Each row comes from the steps of one walk. Every step used is in the known rows, and no mark comes twice. Write the walk behind each row, first mark first.
Known rows
x-h-q-t-d-k-w: [ 10 -10  16  -9   4 -42 -31  -7  13  -6  -2 -12   8  -7 -21  13   5  -2
  19   3 -29  -1  -7  18  -4 -15 -22   7]
x-h: [ 15   0  -6  -6  -2 -40  -2  -3   8   3   3  -6   2  -4  -6  16  13  -5
  19  -4 -17   7  -2   5  -2 -10  -7  15]
j-t-m: [  6  -2   6  -3 -31 -54 -21  -5  16   3  19  -2   7  -1  15  -1  -4 -15
  17   2  -2 -13  -6  -2  -2   9  -6  -6]
l-w-k-d-t-q-h: [  0  -9   8 -15  -6 -14  -3 -17   4   0   6  -8  12  -7 -23  15  -3  13
   0 -10 -51  -5 -13   7  -9 -10 -18  16]
x-h-q-t-d-k: [ 19  -7  14  -7   4 -42 -18  -8  14  -6  -3 -18   8  -8 -15  12   4  -2
  19   3 -15  -1  -5  19  -9 -10 -21  13]
x-h-q: [ 14   0   7  -5  -4 -29  -7  -4   6  -4   1   3   7  -9 -16  14   2  -1
  18   3  -5   2  -4   3  -8 -15 -21  11]
d-x-h: [ 10  -4   0  -6  -7 -45 -14   2   4  10   6 -19   0  -6 -17  16  10 -16
  21  -2 -21 -19  -5  15  -2 -14  15  11]
j-t-d-k-w-l: [ -5  -9  12   3 -17 -61 -37  -6 -10   8  18 -14  -5   3   0  -8   4  -9
  10  -1 -24 -13  -9  15   8   0   0   8]
l-w-k: [-10  -4  -2  -6  -2 -17   5  -9  -6   2   2   8   2 -11  -3   2  10   6
  -2  -8 -47  -1  -9   8  -9  -8 -17  20]
h-q-t-j: [  7  -5  14  -9  -7  -7 -15  -3  18 -11   6  -3  15  -8  11   4   0   5
  -4   8   9 -18 -12  -7  -9  -4 -17  -8]
l-w-k-d-t-m: [ -8  -8   4 -12 -12  -2  -3 -12  -3   4   5   8   9  -8 -11   5   1  -2
   9  -9 -50  -8 -10   3  -8 -10 -18  12]
q-h: [ 15  -4   2 -14   1 -12  -4 -13  16  -3   7 -18  12  -2  -1  11  -1   4
   6  -3 -11  -1 -14   5   4   3   2   3]
k-d: [-10  -4  -1 -19  -3  15   1  -2  -1   4  12  28  11   4  -7   5  18  -2
   5  -5   0 -15 -10  -7   7 -18  -1  -8]
d-k: [ -6 -10   2  -6   7 -11 -15  -3   3   4   7   1   1  -1  -1   2  18  -3
   8  -2 -11 -12 -12  31   2   3  -1   5]
m-t-q-h: [ 12  -6   8  -9 -20 -27 -12 -15  25  -3 -10 -87  13  -1 -10  25 -11  10
   6   0  14 -11  -4  -1  -3  16  -8 -13]
x-h-q-t-m: [ 22  -4  11  -7  -7 -34 -12  -8  23  -7  -3 -14  12  -8 -12  14  -2  -4
  22   4 -10   3  -3   1 -10  -8 -21   3]
j-t-d: [  6   0   5  -4 -23 -66 -21  -3   3   3  20  -8   2  -1  15  -4  -1 -11
  12   1   0 -16  -5  -1  -2   2  -8   7]
j-t: [  1   0   5  -4 -20 -63 -23  -1   6   4  22  19   2  -1   3   5   5  -4
   5   1   2 -15 -10  -3   5   7  -4   6]
m-t: [ -2  -1   0  -5 -15 -18 -14  -4   7   5  -7 -43   5  -3  -2  17   3  -3
   7  -1  18 -15  -5  -6   6  12  -5  -9]
k-d-t-q: [  2  -7   7 -18 -14  -5 -13  -1   6   1  15  -3  11   4 -24  14  -1   5
  12  -3   3 -23 -13 -11  -1 -10  -7  -2]
l-w-k-d-x: [-18  -8   2 -13  -3  -6   0  -8 -10   8   5  17   6  -8 -16   5  14   0
  -1 -10 -52 -17 -10  11  -4 -21  -5  12]
h-q-t: [  4  -3  17  -9  -1 -13 -17  -2  14 -10   4   9  12  -8 -14   4  -1  10
   1   7  13 -17 -15  -8  -4  -4 -19  -3]
k-d-t: [ -2  -5   4 -18  -8   2 -16   1  -3   5  17  23   9   3 -21  12   5  -4
  12  -4   0 -22 -16 -11   8  -9  -3   1]
l-w-k-d-x-h-s: [ -5  -8   8 -11  -5 -14   8  -9 -10   8   2  10   6  -6 -29   7  22 -12
   3 -12 -57 -14  -8  15  -7 -29 -16  15]
l-w-k-d-x-h: [ -9  -8   1 -13  -2 -20   1  -9  -8   9   3  13   5  -9 -21  12  15  -3
   5 -11 -61  -8  -6  15  -6 -24  -7  18]
l-w-k-d: [-16  -6  -1 -13  -1   0   7 -10  -9   4   5  25   7  -7  -9   4  15   6
  -3 -11 -47  -5  -9   5  -5 -17 -16  13]
l-w: [ -8  -2  -4  -4  -1 -15  -2  -7   0   2   5  -4  -3  -8   5   6  13   3
   3  -3 -43  -3 -10  -7 -11  -6 -29  12]
q-h-x: [ 12  -4  -1 -12 -10 -25   8 -14  11   8   3 -20  13  -1  -2   9  -2 -21
   7  -3  -4  -7 -17   2   1  -1  -9  12]

Write each row's walk
[ -1  -8   2 -17 -13   2  -2  -3  -5   4  12  24  16  -3  -5   5   3  -3
  -1 -10  -7 -17 -10  10   4 -11  14   9]
w-k-d-t-j
[ -1  -9  14 -19  -3 -17  -7  -4  -1   3   3  27  18  -7 -37   9   7  -1
   3  -7 -13 -21  -9  21   4 -23  16   7]
w-k-d-x-h-q-t
[  2  -4   4  -5 -23 -28 -10  -7  17  -1 -10 -75   7  -1  -7  19  -4   7
   7   1  22 -16  -2  -5  -5  12 -13 -13]
m-t-q
[ -8  -8   1 -12  -9  -3  -2  -9  -6   4   9  12   8  -8   1   9   8   0
  -3 -10 -50 -10 -10   4  -8 -13 -14  16]
l-w-k-d-t-j
[  2  -7   2 -17 -14   8 -14   0   2   4  19  11  12   3   4  13   6  -9
   6  -4  -3 -23 -12 -10   3 -10   1  -3]
k-d-t-j
[ 22  -4   8  -8  -5 -36 -11  -6  20  -7   1 -10  11  -8   0  18   5  -1
  10   3 -10   1  -3   2  -9 -11 -17   7]
x-h-q-t-j
[ 12  -6  14  -7  -4 -46 -23   0  11   3   3 -14   5  -9 -28  17   3  -9
  17   4 -14 -23  -8  11  -5 -15   4   7]
d-x-h-q-t
[ -7 -11   7   2 -13 -16 -28 -10  -9   8 -12 -76  -2   1  -6   4   2  -9
  13  -3  -7 -13  -4  13  10   5  -2  -6]
m-t-d-k-w-l
[ -4  -6   4 -18  -8  -2  -5  -2  -9   5  11  34  14  -3 -25   5   2   1
   4 -10  -4 -17 -14   9   8 -10  12  13]
w-k-d-t
[  8  -8   9 -20 -19 -13  -7  -9   9   6  12 -14  16   5 -28  18  -7  -9
  11  -4   1 -22 -17  -9  -1 -10 -11   4]
k-d-t-q-h-x
[ 19  -2  11  -8   1 -40 -14  -5  17  -6   0   0   9  -8 -20  18   4   3
  14   3  -8   2  -6   1  -6 -10 -20  11]
x-h-q-t
[ -8 -13   4   0  -2 -11 -21  -7 -14   5   3 -36  -4   2   1 -12   9  -8
  15  -4 -31  -9  -8  21   3 -11  -1   4]
t-d-k-w-l
[-17 -15   6   2   5  -5 -29  -5 -13   8   6  -5  -6   4 -18  -3  18   1
   5  -5 -35  -5 -15  24  14  -6   6   2]
d-k-w-l
[ 14  -4   7  -6 -18 -36 -19   0  12  -2  12 -36   3  -3 -18  15 -13   7
  16   1   5 -18 -13  -8 -11   7 -11  10]
d-t-q
[-10  -5   0 -18  -4   6   9  -4  -8   3   7  37  15  -2 -14  -1  13   3
  -2 -11  -5 -11  -9  13   7 -16  13   5]
w-k-d
[ 15  -7  15  -7 -12 -41 -22  -3  17   2   1 -28   8 -10 -21  13  -3 -15
  24   4 -17 -23  -6  12  -8 -13   3  -1]
d-x-h-q-t-m
[ 12  -3   1 -11  -2 -33  -9  -4  16  -4   3 -29   6  -1  10   0   6  -1
   9  -1  -5 -11  -9  -5  -4   1  -6   3]
q-t-d
[ 12  -4   8  -6 -12 -36 -12  -2  -2   2   1 -41   4  -9  -6   1  -4 -18
  26   2 -12 -23  -2  12 -13 -21  -3   8]
t-d-x-h-q
[ 14  -4   4  -5 -22 -18 -21  -2  12   2  11 -25   6  -4  -3   6 -15 -14
  28   1  -2 -16 -13  -7  -6  10  -7   3]
d-t-m
[  1  -7   5 -17 -17   9 -15  -3   5   4  14   6  13   3 -12   7  -2 -12
  21  -3  -3 -21 -13 -10   3  -7  -4  -8]
k-d-t-m
[ -1  -9   7 -15 -14 -21   5 -17   1   6   3 -10  13  -6 -24  14  -4  -3
   2 -10 -47  -9 -14   5 -11 -12 -25  22]
l-w-k-d-t-q-h-x
[  7  -9  10 -21 -11  -9  -3 -10   4   0   9   3  20  -2 -31  11  -8  10
   3 -10  -7 -13 -13  13   2  -7  11  10]
w-k-d-t-q-h
[ -2 -10  23  -3   1 -11 -30  -7  -1  -6   0 -18   5  -4 -18  -6  -2   6
   5   5 -11 -14 -15   6   1 -10 -16  -2]
h-q-t-d-k-w-l
[  2 -12   8  -4   4 -29 -25  -7   4   1   2 -36  -1   3  -4  -4  11   0
   7  -3 -29  -7 -12  12   7  -2   1   3]
q-t-d-k-w-l
[ -6  -9  12 -14   1 -23  -8 -10  -1   3   0  16  10 -12 -30  14  10   3
   2  -6 -55 -12  -9  13  -7 -24 -15  15]
l-w-k-d-x-h-q-t
[ -1  -7   7 -17 -13  -9  -2  -3  -2   1   9  13  15  -2 -28   7  -2   7
   3  -9  -2 -17 -11  10   0 -10   7  10]
w-k-d-t-q
[  0  -9   1  -6  -1 -16 -10  -6  -1   1   4 -32   2  -2  14  -9   8 -11
  17  -2 -11 -14  -6  26  -7  -4  -7   6]
t-d-k
